Known rows, with every step that occurs
fotoka, dimiv: 13  -8  9  -16  18  0  9  3  16  10  -17  7  1  0  18  -10  1  -4  1  1
tetebaz, nagan, dimiv, gibas: 10  2  38  12  8  -5  -17  -9  9  16  5  -5  -14  13  13  14  -36  8  -2  -11
sume, nagan, nefes, gibas, punu: -14  -2  -10  -12  4  -11  -7  -2  -11  0  2  16  -19  -9  -16  -3  -1  2  -6  -5
nagan, dimiv, gibas: 14  3  31  8  8  -6  -10  -10  1  11  6  -6  -17  16  14  11  -32  -2  -7  -10
dimiv, gibas, punu, fotoka, nefes: -13  5  -9  2  -18  5  7  -8  1  -1  5  1  5  5  -12  -2  4  -1  -1  2
punu, fotoka, dimiv, gibas, tetebaz: 7  4  5  -13  8  0  8  5  -9  -6  6  -9  -4  -2  13  26  5  6  4  -2
gibas, punu: -7  -10  -9  -7  18  3  2  0  3  9  2  13  -1  5  -18  -3  -9  2  -3  -4
tetebaz, fotoka: 3  1  2  14  11  3  8  8  -7  7  -2  -13  18  7  1  -11  -5  -12  -17  -3
sume, nagan, punu, fotoka, nefes, gibas: -7  12  -21  7  -26  -1  -10  -4  -4  -16  1  0  -1  -2  -2  -10  14  -4  4  5
sume, nagan, dimiv: 4  16  13  15  -5  -7  -17  -20  9  7  -7  -1  -18  32  10  -4  -33  -13  -11  -5
nefes, gibas, punu: -3  -10  -14  -8  5  -5  -6  3  -5  -1  8  19  -3  -8  -20  -3  2  6  3  -4
tetebaz, fotoka, nefes, gibas, dimiv: 15  -23  2  21  -4  10  2  4  1  -13  -9  -1  1  -3  -13  -15  5  -6  -7  5
sume, nagan, punu, fotoka, dimiv: 0  -1  4  -11  9  4  6  -8  8  -5  -12  -3  -3  1  17  -11  10  -11  10  5
sume, nagan: -7  13  -2  2  8  4  -6  -13  8  2  -18  -7  -17  30  12  -6  -19  -13  -25  -2
fotoka, dimiv, gibas: 16  -5  28  -11  21  0  5  -1  7  9  -6  -3  -11  -1  26  12  -9  -1  -4  -9
gibas, tetebaz: 1  4  -16  -6  7  4  7  10  -4  -3  0  -6  4  10  -1  10  -3  5  -4  3
punu, fotoka, nefes, gibas, tetebaz: -2  10  -27  -4  -22  -3  0  9  -13  -17  8  -2  5  -5  -7  10  17  8  6  7
dimiv, gibas, tetebaz, fotoka, nefes: 3  17  -12  18  -8  11  13  6  -5  2  3  -13  21  -3  5  10  9  -6  -8  -4
dimiv, gibas, punu: -1  -9  7  -6  22  3  1  -2  -2  9  9  7  -8  1  -9  13  -13  4  -4  -11
dimiv, gibas, tetebaz, nagan, punu, fotoka, nefes: -12  11  -12  14  -14  16  2  -4  6  -5  5  -12  11  2  -1  2  6  3  10  6
dimiv, gibas, tetebaz, nagan: -3  2  12  3  13  5  -13  7  13  10  0  -6  1  4  2  18  -17  23  3  -2
punu, fotoka, nefes, gibas, tetebaz, nagan, dimiv: -1  11  9  16  -24  -11  -23  -7  8  4  8  4  0  9  -6  4  -17  12  15  2
tetebaz, gibas: 8  -24  -3  2  7  -1  -5  1  -3  -1  -2  3  -7  -5  -4  -12  -3  -11  -12  17
nefes, gibas: 5  -4  -8  -3  -6  -10  -11  8  -4  -5  -1  7  -5  -1  -3  -13  -1  3  -3  4
tetebaz, fotoka, nefes: -1  12  -12  20  -9  10  11  4  3  7  -5  -8  23  4  0  -10  4  -11  -12  0

Rows
7  -24  1  21  -5  15  -6  -1  9  -16  -6  -1  -1  -3  -16  -16  5  2  5  10
tetebaz, nagan, punu, fotoka, nefes, gibas, dimiv
0  -11  4  -22  -2  -9  5  -2  2  -4  -2  13  -1  -11  1  -7  16  0  12  3
nefes, gibas, punu, fotoka, dimiv
5  -28  15  7  8  0  -7  3  3  -7  -14  4  -19  -4  -14  -19  -8  5  -9  7
tetebaz, nagan, nefes, gibas, dimiv
-4  5  -17  0  -31  -8  -6  1  -6  -12  4  5  2  -3  -8  -14  11  1  1  7
punu, fotoka, nefes, gibas
6  20  -8  23  -14  8  8  2  -5  4  5  -12  19  0  5  11  3  -8  -5  -6
nagan, dimiv, gibas, tetebaz, fotoka, nefes
5  -10  12  -13  24  2  5  -2  2  10  4  11  -7  -9  0  16  -4  2  2  -13
fotoka, dimiv, gibas, punu
-4  -1  -19  3  -5  -1  -1  3  -8  -1  10  15  8  -14  -20  1  11  2  4  -6
tetebaz, fotoka, nefes, gibas, punu
2  -9  10  -19  3  -6  9  -2  8  1  -10  4  0  1  10  -13  7  -5  4  7
punu, fotoka, dimiv
14  -4  11  -4  17  0  12  8  6  10  -13  0  14  -9  18  -8  8  -11  -1  -4
tetebaz, fotoka, dimiv
-15  11  -19  13  -16  15  3  -3  9  -6  3  -10  15  4  -7  -6  9  2  9  9
gibas, tetebaz, nagan, punu, fotoka, nefes
11  10  7  17  7  -1  6  9  -19  2  11  -18  12  0  7  20  -4  -6  -7  -10
nagan, dimiv, gibas, tetebaz, fotoka
-13  7  -13  4  -23  6  8  -5  6  -1  -2  -4  9  13  -7  -16  2  -4  -7  10
punu, fotoka, nefes
5  7  15  15  -3  -7  -21  -5  14  13  2  2  -2  16  -1  5  -29  11  8  -2
gibas, tetebaz, nagan, dimiv
-4  6  -20  6  -25  -2  -7  1  -5  -14  4  2  4  -6  -6  -14  15  0  8  8
nagan, punu, fotoka, nefes, gibas
6  -8  13  -7  24  2  6  -1  -3  10  6  7  0  -12  0  16  -1  0  2  -14
tetebaz, fotoka, dimiv, gibas, punu
7  5  0  -5  12  3  5  8  -9  -3  6  -12  -5  6  9  26  -7  7  -5  -4
dimiv, gibas, tetebaz
-14  -7  -5  -11  6  -11  -10  3  -6  6  5  19  -12  -15  -21  -5  -3  12  1  -3
tetebaz, nagan, nefes, gibas, punu
-19  12  7  -12  12  -10  0  -8  -3  9  -20  -6  -33  14  9  -18  -22  -9  -32  0
sume, nagan, nefes
15  0  4  -6  15  1  15  11  -1  4  -9  -3  16  -12  18  4  15  -8  2  -4
gibas, tetebaz, fotoka, dimiv
-16  4  -17  3  -20  6  8  -8  4  -1  3  2  10  7  -17  -10  6  -3  -1  6
gibas, punu, fotoka, nefes
-18  -6  -1  7  3  8  -7  -4  5  -5  4  -12  4  12  -9  -16  -5  3  9  12
tetebaz, nagan, punu, fotoka
-8  -9  11  -24  1  -12  0  -2  4  2  -5  15  -8  -16  -1  -8  12  6  12  3
tetebaz, nagan, nefes, gibas, punu, fotoka, dimiv
12  4  5  -12  15  2  8  9  -5  -2  1  -7  -4  -3  17  28  1  6  2  -5
fotoka, dimiv, gibas, tetebaz
2  -4  1  -11  4  0  0  2  6  -7  -3  2  5  -13  10  -3  19  4  23  7
nefes, gibas, tetebaz, nagan, punu, fotoka, dimiv
-15  -10  6  -11  -2  -5  2  -8  -10  -3  13  -2  -7  8  -17  1  -5  2  -2  2
dimiv, gibas, punu, fotoka
2  -18  5  -21  4  -6  7  -4  3  -2  -2  12  -2  -12  0  -7  15  -5  9  7
tetebaz, gibas, punu, fotoka, dimiv
7  -6  29  -5  17  3  -1  -4  7  4  0  -8  -8  -4  22  11  -4  3  8  -5
tetebaz, nagan, punu, fotoka, dimiv, gibas
-12  -8  11  -6  -7  -9  -3  -12  -11  -2  16  1  -9  11  -16  2  -9  1  2  0
nagan, dimiv, gibas, punu, fotoka
-6  6  -6  6  -6  2  -15  10  12  3  -1  2  9  -3  -6  8  -2  23  10  3
fotoka, nefes, gibas, tetebaz, nagan
16  1  1  -6  9  -4  10  12  -4  0  -6  0  14  -18  17  5  20  -6  6  -4
nefes, gibas, tetebaz, fotoka, dimiv
4  8  -16  12  -21  -4  -4  7  -7  -5  1  2  11  -10  -2  -10  13  -4  -3  0
tetebaz, fotoka, nefes, gibas
-13  14  -5  9  -25  2  0  -18  1  -1  6  -1  -2  11  -8  3  -2  -6  -2  -1
sume, nagan, dimiv, gibas, punu, fotoka, nefes
9  9  4  -9  9  -7  9  7  -9  0  -12  -2  1  -18  22  5  17  -10  -1  -6
sume, nagan, nefes, gibas, tetebaz, fotoka, dimiv
-2  11  -30  1  -16  3  0  10  -13  -19  9  -4  7  -8  -4  10  19  6  12  7
nagan, punu, fotoka, nefes, gibas, tetebaz
